Known rows, with every way that one mark hangs from another:
X{Q}: [-0.22  0.91 -0.50  0.50 -0.77 -0.20  0.51 -0.79 -0.18  1.11  1.19 -0.34
  1.29 -0.79  0.88  0.89  0.01  0.25  0.86 -0.16 -0.02 -1.16 -1.24]
L{G J{N Q{F} X}}: [-0.23 -1.88 -1.17 -0.46 -0.11  1.07  3.86 -0.58 -1.67  1.21  0.53  0.11
  0.71  0.43  0.82  0.41 -0.74  2.61  0.46 -0.35 -0.25 -0.13  4.75]
G{L{J{N Q X}}}: [-1.50 -1.53  0.66 -0.72 -0.98  0.07  1.39  0.96 -2.69 -0.44 -0.83  0.67
  0.68  0.23  1.01 -0.82  0.99  2.43  1.72 -1.81 -0.34 -0.29  3.79]
W{J S}: [-1.15 -1.24  1.72 -0.61 -1.17 -0.10  1.86  1.28 -3.26  0.29  1.34 -0.94
  2.02  1.51  0.60 -0.22 -1.14 -0.22  0.75 -3.38 -2.00 -0.79  1.65]
W{S}: [-0.15 -0.58  1.14 -0.36 -1.48  0.22  1.18  0.31 -2.23  0.60  1.29 -0.16
  1.15  0.54  0.25  0.68  0.01 -0.76  1.04 -2.56 -0.47 -0.91  0.99]
J{L{G} N Q{F} X}: [-1.56 -1.39 -0.84 -0.81 -1.67  1.24  2.64 -1.08 -2.75  0.24 -0.22 -0.97
  0.47 -0.30  0.53 -0.07  1.55  0.91  1.40 -2.73 -0.81  0.66  5.77]
W{J{L N Q{X}} S}: [-1.56 -1.74  0.39 -0.05 -2.97 -0.51  0.63  0.77 -4.94 -0.37 -0.84 -1.74
  1.63  1.90  0.00 -1.16  1.48 -1.14  2.22 -5.22 -3.61  0.54  6.19]
G{L{J}}: [-0.36 -0.90  1.44 -1.20 -1.01 -0.54  1.09  0.81 -0.35  1.50  0.87  0.99
 -0.33 -0.30  0.17  0.08 -0.75  1.28  0.71  0.41 -0.10 -2.05 -0.41]
N{J{L{G} Q{F} X}}: [-0.24 -3.46 -0.55 -1.57 -0.17  0.42  3.35 -0.97 -1.47  1.59  1.02 -0.74
 -0.55 -0.74 -0.41  0.15  1.58  1.35  2.32 -2.25 -1.73 -1.07  4.31]
J{L N}: [-1.97 -0.49 -0.38 -1.19 -2.25  0.83  1.01  0.39 -2.49  0.07 -0.01 -0.59
  0.50 -0.08 -0.45 -1.47  2.07 -0.91  1.43 -2.78 -1.24 -0.21  2.22]
Q{F J{L N X}}: [-0.46  0.76 -0.48 -0.86 -3.15  0.40  3.01 -0.08 -1.52  0.88 -0.18 -1.55
 -0.91 -0.82 -0.83 -1.32  2.87 -0.22  1.05 -1.64  0.15  0.50  5.70]
R{J{L{G} N Q X}}: [-2.00 -3.08 -0.18 -0.88 -1.27  2.06  2.95 -0.03 -2.80 -0.82  0.14 -0.56
  2.06  0.19  0.34 -1.88  1.66  0.96  2.52 -3.75 -2.08 -0.16  4.91]
W{J{L} S}: [-1.55 -2.06  1.34 -1.41 -2.36 -0.31  1.64  1.30 -4.33 -0.46  1.35 -1.20
  1.64  1.34  0.20 -0.98  0.15 -0.64  1.62 -4.19 -2.41 -0.88  2.49]
Y{J}: [-0.48 -0.73  0.14  0.12 -0.96 -0.29  2.04  1.27 -0.07  1.12  1.10 -0.23
 -0.55 -0.48 -0.81 -0.98 -0.91  0.00  1.13 -0.97 -1.59 -0.23 -0.23]
W{J{N X{Q{F}}} S}: [-0.42  1.10  0.36  0.33 -3.29  0.96  2.86 -0.61 -4.42 -0.14  1.40 -1.99
  2.25  0.82  2.07 -0.03 -0.11  0.98 -0.21 -2.94 -0.84  0.09  4.70]
Q{F}: [ 0.48  1.03 -0.22 -0.29 -1.00  0.37  1.41 -0.61  0.51  2.23  0.29 -1.34
 -0.60 -0.66 -0.41  0.62 -0.08 -0.16  0.56 -0.21  0.34 -0.91  1.14]
F{Q{X}}: [ 1.67  1.90  0.15  1.55  0.72 -1.50  0.99 -0.79 -0.29  1.29 -0.87  1.16
  0.64  0.65 -1.23  0.67 -0.35 -1.51  1.10  1.60 -0.97 -0.60  0.95]
G{L{J{Q}}}: [-0.95 -2.01  0.79 -0.63 -0.21 -0.76  0.39  0.85 -0.43  0.95 -0.20  0.30
  0.05 -0.03  0.63  0.30 -0.26  1.96  1.53 -0.96 -0.74 -1.58  0.57]
R{J{N Q{X}}}: [-0.01 -0.41 -0.47  1.03 -1.29  0.74  0.65 -0.37 -0.31  0.82 -1.27 -1.21
  0.61  0.46 -0.81 -1.11  0.94 -0.55  2.51 -2.53 -2.06 -0.31  3.96]
R{J{Q}}: [-0.59 -1.91 -0.35  0.55 -0.04  0.40  1.25  0.24  0.21  0.61 -0.04 -1.25
  1.31  0.05 -0.26 -0.85  0.12  0.71  2.71 -2.78 -1.32 -1.09  1.23]
Q{F J{L{G} N} X}: [ 0.64  1.02 -0.49 -0.45 -3.10 -0.19  2.63 -1.53  0.08  2.86  0.00 -0.94
 -1.53 -0.41 -1.12  0.15  0.94 -1.56 -0.14  0.33 -1.42 -0.01  5.02]
W{J{N Q X} S}: [-2.40 -2.04  1.35 -0.14 -1.52  0.52  2.31  1.41 -5.65 -1.30 -0.13 -1.10
  2.93  1.99  1.31 -1.11  0.73  0.91  2.10 -5.23 -2.13  0.82  5.77]
G{L{J{N}}}: [-1.20 -0.41  1.22 -1.23 -1.78  0.16  1.21  0.94 -1.66  0.75  0.29  0.75
 -0.09 -0.08  0.62 -0.83  0.09  1.36  0.05 -0.55 -0.50 -1.63  1.09]
Y{J{L{G} N Q}}: [-2.80 -3.05 -0.65 -0.42 -1.54  0.42  2.64  0.76 -2.29 -0.49  0.95 -0.64
  0.62 -0.35 -0.06 -1.75  0.33  0.88  1.33 -3.24 -3.63  0.74  2.59]
W{J{Q}}: [-2.09 -1.83  0.47  0.15  0.52 -0.46  1.25  1.38 -1.53  0.57 -0.39 -1.45
  1.76  1.12  0.16 -0.61 -0.65  0.75  2.01 -2.77 -2.33 -0.32  1.75]
G{L{J{N Q{F X}}}}: [ 0.72  0.56 -0.15  0.09 -2.37 -0.81  0.55 -0.75 -0.21  2.15 -1.72 -0.68
 -1.44  0.08  0.06  0.62  0.08  1.08  0.65 -0.17 -0.67 -0.53  4.65]
W{J{L}}: [-1.96 -1.68  0.45 -1.10 -1.15 -0.14  1.62  1.43 -2.58  0.39  0.30 -1.40
  0.96  0.66 -0.41 -1.46  0.09 -0.53  1.73 -2.56 -2.27 -0.93  1.55]

Rows:
[ 0.95 -1.30 -1.40 -0.25  0.21  0.06  2.56 -0.08 -0.55  1.18  0.04 -0.43
  0.03  0.26 -0.10  0.37 -0.32  2.11  1.93 -0.28  0.54 -0.37  3.62] => L{J{Q{F} X}}
[-0.05  0.13 -0.95 -0.50 -1.78  0.30  1.03 -0.69 -2.25 -0.15  0.78  0.00
  1.10 -0.70  0.61 -0.19  2.08 -0.03  2.35 -1.00  0.12 -0.27  1.15] => J{L X{Q}}
[ 0.91  1.05 -1.80 -0.01 -1.63  0.90  2.99 -0.76 -1.38  1.07  1.24 -0.35
  0.55 -0.42  1.15  0.30  0.05  1.86  0.14  0.83  1.04 -0.63  2.86] => L{J{N X{Q{F}}}}
[-0.55  0.66 -1.03 -0.78 -2.88  1.31  2.68 -2.06 -2.43  0.35  1.40 -0.69
  0.54 -1.14  1.43  0.40  1.22  0.74 -0.10 -0.56 -0.05 -0.13  3.50] => J{L{G} N X{Q{F}}}
[ 0.86  0.58 -1.24  1.19 -2.05  0.79  1.20 -1.31  0.63  1.76 -1.50 -2.49
 -0.37 -0.16 -0.77 -0.46  0.51 -0.26  1.82 -1.91 -1.39 -0.20  5.08] => R{J{N Q{F X}}}
[-2.11 -1.67 -0.74 -0.68 -1.50  0.62  1.17  0.20 -3.54 -1.14 -1.12 -0.58
  0.99  0.28 -0.23 -1.53  3.10  0.20  2.93 -4.02 -0.92  0.95  4.99] => J{L N Q X}
[-1.65 -4.75  0.19 -1.72  0.65  0.00  2.36 -0.14 -1.44  1.45  1.27 -0.11
  0.54 -0.56 -0.39 -0.13  1.05  0.73  2.36 -2.72 -3.20 -1.70  1.36] => N{J{L{G} Q}}
[ 1.12 -1.65 -1.15 -0.66 -0.98 -0.73  0.79 -1.40 -0.17  2.78 -0.57 -1.78
 -2.04 -0.74 -1.89  0.19  2.02 -0.72  2.88 -2.08 -2.28 -0.99  4.33] => N{J{L Q{F X}}}
[ 0.97 -2.49 -0.80 -0.83 -0.29 -0.62  2.07 -1.79  0.09  3.10  0.21 -0.98
 -1.38 -0.73 -1.31  1.03  0.93 -0.15  2.04 -1.04 -2.71 -1.23  3.89] => N{J{L{G} Q{F X}}}
[ 0.74  2.72  0.59  1.83 -0.18 -1.41  2.09 -0.15 -0.50  1.29 -1.12  0.78
  0.47  0.57 -1.41 -0.45  0.57 -1.59  0.39  1.19 -1.46  0.09  2.93] => F{Q{J{N} X}}
[ 2.22  2.29 -0.23  0.68 -1.47 -1.11  1.75 -1.15  2.20  3.69 -0.45 -1.31
 -2.14 -0.71 -1.56  0.85  0.19 -1.46  0.74  1.43  0.00 -0.48  3.16] => Q{F J X}
[-0.76  1.59 -0.45  0.29 -2.14  0.82  2.60 -0.39 -2.74  0.35  0.56 -1.91
  1.33  0.09  1.52 -0.55 -0.08  1.17  0.08 -1.24 -0.49 -0.01  3.88] => W{J{N X{Q{F}}}}
[ 0.93  2.35 -0.73  0.93 -1.55 -0.59  1.85 -1.36  1.89  2.62  1.26 -1.64
 -0.41 -1.62  0.48  1.01  0.03  0.25 -0.21  0.93  0.46 -0.90  0.65] => X{Q{F J}}
[-1.57 -1.20  0.53 -1.25 -1.86  0.72  3.60  0.25 -2.33  0.53  0.85  0.51
  0.66 -0.17 -0.18 -1.15  2.16  0.08  1.05 -1.24 -1.10  0.17  4.25] => Q{J{L{G} N X}}
[-0.82  0.95 -0.81 -0.35 -2.99  0.39  2.64 -1.58 -0.16  1.61  1.75 -1.48
  0.37 -1.42  0.92  0.29  0.82  0.38 -0.98 -0.13 -1.13 -0.47  2.31] => X{Q{F J{L{G} N}}}
[ 0.48 -2.19  0.09 -1.01  0.94  0.54  3.79  0.24 -1.33  1.36  1.77  1.92
  1.02  0.56  0.27  0.43 -1.33  1.72  0.87  1.57 -0.07 -1.18  0.98] => L{G J{X}}
[ 1.48  0.97 -1.04  1.16 -0.90 -0.92  0.10 -1.54  0.93  2.51 -1.43 -1.35
 -1.10 -0.16 -0.93  1.55  0.26 -0.78  1.75 -0.45 -0.53  0.08  3.68] => J{Q{F X}}
[-2.14 -2.38 -0.89 -0.43 -1.88  1.40  1.30  0.43 -1.90 -0.85 -0.45 -1.98
  1.39  0.08 -0.39 -2.77  2.03  0.16  2.70 -4.71 -2.15 -0.45  3.38] => R{J{L N Q}}
[-2.70 -2.83  0.79 -0.93 -2.64  0.50  2.00  1.59 -6.51 -2.02 -0.23 -1.58
  2.77  1.86  0.78 -1.89  2.07  0.50  2.44 -6.37 -2.74  1.05  6.51] => W{J{L N Q X} S}
[ 1.02 -0.71 -1.46  0.45 -0.53  0.28  2.48 -1.54  0.01  2.49 -0.21 -0.40
 -0.32  0.59 -0.18  1.18 -1.38  0.96  0.15  0.87 -1.53 -0.61  4.34] => L{G J{N Q{F X}}}
[-1.10 -0.24  0.18 -0.09 -1.85  0.68  3.08  1.20 -2.26 -0.16  0.57  0.04
 -0.22 -0.13 -0.45 -1.98  0.55  0.61  1.31 -1.90 -1.36  0.96  3.05] => Y{J{N X}}
[-0.61 -1.56  0.57 -1.09 -0.84  0.12  3.42  0.37 -1.08  1.09  1.05  0.74
  0.34 -0.51 -0.50 -0.25  1.30 -0.18  1.56 -0.41 -0.68 -0.34  2.76] => Q{J{L{G} X}}
[-1.48 -2.85 -0.07 -1.10 -0.06  0.40  1.99 -0.18 -2.17  0.05  0.18  0.37
  1.10  0.10  0.18  0.20  1.33  0.60  2.66 -2.08 -1.18  0.05  3.28] => J{L{G} Q X}
[-1.97 -1.43  0.73 -0.61 -1.07 -0.29  0.78  0.87 -1.73  0.46 -0.50 -0.04
  0.51  0.34  0.68 -0.81  0.46  2.07  0.92 -1.75 -1.22 -0.99  1.99] => G{L{J{N Q}}}
[ 0.32 -0.85  0.03 -0.43  0.12  0.27  2.27 -0.46 -1.27  1.43  1.69  0.44
  0.58 -1.17  0.32 -0.03  1.44  1.01  1.95 -0.46 -0.57 -1.59  0.36] => N{J{X{Q}}}
[-0.48 -1.36  0.70  0.07 -1.32  0.03  2.36  0.30 -3.67  0.12  0.28 -2.04
  1.54  1.44  1.09  0.33 -0.14  1.13  1.73 -4.04 -1.07  0.37  5.43] => W{J{Q{F} X} S}
[-0.36 -0.35 -1.28 -0.05 -2.04  0.08  1.15 -1.87 -1.10  1.74 -1.05 -1.29
 -0.51  0.02 -0.44  0.70  1.05 -0.70  1.09 -1.50 -1.88  0.35  5.19] => J{L{G} N Q{F X}}
[-0.16  2.69 -0.98  0.84 -2.41 -0.04  2.12 -1.29  0.69  2.11  0.87 -1.94
  0.18 -1.33  0.77  0.15  0.66  0.38 -0.72  0.07  0.03 -0.56  2.01] => X{Q{F J{N}}}
[ 0.74 -2.09 -0.98 -0.25  0.65  0.37  3.57 -0.48 -0.39  1.83  0.90  0.15
  0.41  0.25  0.46  1.43 -1.50  2.51  1.05  0.60  0.18 -0.63  3.36] => L{G J{Q{F} X}}
[ 0.03 -1.94 -0.51 -0.39  0.37 -0.03  1.92 -0.61  0.51  2.52  0.52 -1.76
 -0.81 -0.72 -0.82  0.51  0.55  0.90  1.76 -2.19 -1.51 -1.57  2.21] => N{J{Q{F}}}
[ 0.50 -0.52 -0.66  1.39 -0.61 -1.19  0.74  0.36  0.56  1.58 -0.77 -0.69
 -1.05 -0.19 -1.20 -0.08 -0.32 -0.46  2.50 -1.14 -2.73  0.68  2.18] => Y{J{Q{X}}}
